Each row was made from one walk, in order. Every step used is in the known rows, and no mark comes twice. Write each row's walk.
(in the rows, 128 means zero)
Known rows
tibug, movi, voduzu, dupip: [120 175 176 136 138 115 155 147 174  76 146 138 134 116 148 140 123 137
 154 151 105 189 125 129  92 149 119 144 140]
memam, putig, dupip, gita, tibug, movi, voduzu: [ 94 168 127 154 149 165 130 165 165 130 124 133 125 126 104 149 149 148
 152 114 107 136 120 143 109 165 161 146 181]
gita, tibug, movi, voduzu, dupip: [123 165 204 137 132 124 153 147 177  93 130 141 134 124 141 144 135 147
 149 153 109 179  91 142 104 154 112 147 150]
voduzu, dupip, putig: [ 97 168 153  98 108 155 154 143 162  87 137 127 140 105 184 141  83 139
 159 182 123 181 134 142  94 178 145 137  87]
gita, tibug, movi, voduzu: [118 145 182 131 150 103 143 151 174 108 134 136 133 122 125 144 177 142
 156 140 104 154 113 144 115 151 117 138 191]
tibug, movi, voduzu, dupip, putig: [114 161 182 125 120 111 158 153 158  72 135 134 142 116 154 144 118 142
 151 164 110 175  98 141 105 161 121 142 134]
movi, voduzu: [ 92 169 123 124 146 110 142 139 183  71 159 130 126 100 152 137 157 127
 173 148  98 156 150 131  99 156 141 136 159]
gita, tibug, movi, voduzu, dupip, putig, memam: [128 163 245 142 112 114 149 150 159  94 116 138 137 128 150 149 141 156
 139 160 114 159  58 151 102 169 111 153 153]
putig, dupip, gita, tibug: [ 93 177 114 113 149 210 113 158 174 153 135 133 135 106 155 143 140 140
 167 151 117 150 157 136  92 187 183 138 118]
turere, dupip, gita: [100 174 100 109 150 180 139 159 153 107 136 120 145  92 173 133 120 129
 173 151 113 185 188 142 101 181 163 144 115]
tibug, movi, voduzu: [115 154 153 130 156  95 145 150 171  89 149 133 133 114 130 140 164 133
 160 139 100 163 148 131 102 146 123 137 180]
gita, tibug, movi: [126 135 182 109 150 135 143 153 166 143 125 133 138 123 132 145 148 144
 151 148 118 168 146 147 106 157 125 134 164]
voduzu, fede: [110 185 171  92 135 150 145 138 185  96 151 129 129 105 176 140 114 136
 162 162 108 193 191 127  89 164 135 142 121]
putig, dupip, gita, tibug, movi: [115 162 147 120 160 196 117 170 165 173 124 136 141 120 134 146 146 145
 154 141 119 159 155 136  95 177 167 136 137]
memam, putig, dupip, gita: [ 73 185  71 126 143 203 128 156 166 128 141 124 123 106 141 142 103 135
 166 129 115 153 189 131  85 176 192 137 122]
turere, dupip, gita, tibug, movi, voduzu, fede: [131 184 201 127 146 154 145 166 164 102 119 132 145 115 154 143 151 149
 152 142  98 191 128 150 122 173 117 162 160]
memam, putig, dupip, turere, rofo, movi: [ 84 162 108  99 134 207 138 146 188 168 129 116 121 127 131 153 107 135
 143 153 112 143 161 148  97 167 168 154 130]
voduzu, dupip, turere, rofo, movi, tibug: [ 98 175 148 102 124 218 143 149 205 155 120 128 135 111 196 145 109 133
 159 190 124 212  91 143  93 157 147 147 108]
putig, memam: [109 173 159 120 143 136 133 138 173 109 147 127 125 106 164 139 140 133
 162 149 113 165 174 128  75 164 148 139 140]
tibug, movi: [123 146 154 109 156 126 145 153 163 125 140 130 138 117 138 140 135 134
 156 147 114 178 178 132  93 152 132 131 154]
putig, dupip: [ 98 178 114 101 164 165 126 145 183 125 164 129 126 107 155 137 124 128
 167 156 114 155 209 124  80 167 168 136 128]
memam, putig, dupip, voduzu: [ 96 177 100  89 165 173 150 139 167 132 161 121 104 116 118 148  86 138
 147 127 119 139 198 135 100 149 181 159 123]
rofo, turere, dupip, voduzu, fede: [141 204 190  44 149 169 159 147 149  87 163 127 124 112 187 136 105 142
 145 139 107 195 252 142  96 158 150 163 124]
memam, putig, dupip: [ 84 174  97 115 152 164 138 144 179 116 155 122 116 115 130 141  99 133
 159 136 116 148 210 134  86 161 171 141 143]
rofo, movi: [121 163 124 114 139 147 143 143 183 118 127 128 137 113 137 137 145 131
 164 151 104 174 181 133  82 163 148 138 138]
memam, putig: [ 85 157 106 117 132 139 153 139 170  97 142 120 120 110 139 141 104 133
 162 135 114 164 183 141  96 156 151 135 148]
turere, rofo, movi, voduzu, dupip: [ 90 188 147 127 115 140 155 126 207  86 139 135 126 113 169 148 112 128
 160 156  88 175 110 139  90 163 121 156 110]
tibug, movi, voduzu, dupip, turere, rofo: [ 97 161 186 110 126 150 153 147 176 116 144 130 131 115 171 152 112 138
 143 174 109 180  75 143 114 153 118 151 122]

Which walk is each row?
[104 168 122  86 157 197 122 156 171 148 155 122 131 107 154 139 135 134
 158 177 124 156 179 129  91 169 182 141 125]
putig, dupip, turere
[ 95 186 189 133  95 130 150 129 188  86 124 131 129 116 178 153 117 138
 149 164  94 155  77 148  87 178 121 162 111]
turere, rofo, movi, voduzu, dupip, putig, memam
[ 83 188 148 140  99 187 143 139 197 113 110 139 134 111 170 153 127 140
 161 151  91 170  59 151 102 182 135 156 100]
turere, rofo, movi, voduzu, dupip, gita, tibug
[114 163 166 101 141 133 145 149 147  97 134 116 140 107 173 137 123 135
 155 163 119 159 171 152  98 182 142 151 137]
turere, dupip, putig, memam
[ 90 189 146 142 110 176 139 148 176  84 126 139 134 100 170 143 134 143
 169 157 107 177  78 141 101 179 151 145 110]
movi, voduzu, dupip, gita, tibug
[123 205 163  64 167 184 140 137 183 133 170 130 113 109 156 147  94 141
 147 153 111 169 208 122  93 157 165 167  96]
putig, dupip, voduzu, fede
[ 76 145 134  76 132 174 139 142 177 144 149 119 128 102 184 149 119 130
 157 178 116 162 131 147 113 167 147 138 115]
dupip, turere, rofo
[122 168 127  70 172 152 161 141 155 112 154 118 125 102 152 139 104 132
 152 149 115 169 195 145 115 155 153 164 114]
turere, dupip, voduzu
[111 180 116  75 176 174 137 140 173 140 170 128 115 106 140 144 109 134
 153 147 117 146 197 126  95 154 178 156 109]
putig, dupip, voduzu
[109 153 154 142 141 143 133 163 162 119 120 138 141 112 133 145 180 144
 162 134 103 159  93 142 114 166 138 137 168]
dupip, gita, tibug, movi, voduzu
[120 178 203 133 132 152 137 160 173 112 120 140 139 115 147 148 163 151
 154 141  98 182 103 138 111 168 124 147 156]
dupip, gita, tibug, movi, voduzu, fede
[117 151 213 126 113 118 157 153 161  90 119 137 142 124 147 148 129 152
 146 166 113 164  63 154 117 166 113 144 146]
gita, tibug, movi, voduzu, dupip, putig
[126 150 157 115 156 175 140 172 145 145 110 126 152 115 147 141 140 143
 154 143 118 183 152 156 115 177 139 146 145]
turere, dupip, gita, tibug, movi
[129 178 144  53 159 157 156 149 140  93 162 125 126 110 173 133 123 134
 151 132 111 173 244 147  99 155 164 153 137]
rofo, turere, dupip, voduzu
[ 60 160 108  88 139 198 136 144 180 157 153 115 113 115 155 153  90 133
 148 159 120 140 157 148 106 167 169 147 125]
memam, putig, dupip, turere, rofo
[103 182 181  97 116 162 146 138 204 115 133 126 128 114 167 151 147 137
 150 172  89 174 108 141 108 164 124 162 134]
dupip, turere, rofo, movi, voduzu, fede
[ 91 157 133 108 127 152 142 140 192 122 133 123 130 111 152 149 164 129
 156 165  93 151 100 146 111 162 138 151 148]
dupip, turere, rofo, movi, voduzu
[ 75 163 125  75 151 198 124 146 185 165 162 122 124 107 177 149 115 129
 154 178 117 145 158 138 102 173 166 144 110]
putig, dupip, turere, rofo
[109 180 187 112 106 150 146 140 161  92 133 128 135 108 187 143  94 143
 153 175 124 175 125 139  79 179 144 145  94]
voduzu, dupip, putig, memam
[ 72 176 156 103 113 165 149 136 186  96 154 127 124 101 192 149 107 133
 156 184 107 173  78 143 111 164 134 153 103]
movi, voduzu, dupip, turere, rofo
[121 158 157 137 157 145 141 169 153 109 118 130 146 113 138 140 168 141
 158 135 103 167 118 155 124 170 131 151 172]
turere, dupip, gita, tibug, movi, voduzu
[ 86 168 124 122 134 123 146 130 204  98 142 131 126 111 152 148 153 124
 165 144  83 150 130 140 100 161 126 147 151]
turere, rofo, movi, voduzu
[ 99 151 214 111 119 158 151 148 178 134 128 133 131 124 165 156 127 148
 138 176 113 171  41 157 125 159 110 154 132]
gita, tibug, movi, voduzu, dupip, turere, rofo
[102 170 157  92 106 202 150 140 188 144 122 124 136 114 177 149  95 136
 146 186 114 191 112 146  93 170 140 154  80]
voduzu, dupip, turere, rofo, movi
[109 171 154  95 118 190 146 148 166 114 139 124 136 105 178 139 100 139
 155 190 129 197 131 136  91 167 157 143  90]
voduzu, dupip, turere
[120 167 179 127 121 192 142 162 157 139 109 139 146 117 157 146 112 150
 152 154 123 199 107 143  95 174 142 139 102]
voduzu, dupip, gita, tibug, movi
[109 171 146 142 161 168 118 167 171 138 133 140 136 117 125 146 175 143
 159 134 104 143 121 134 103 171 157 142 165]
putig, dupip, gita, tibug, movi, voduzu
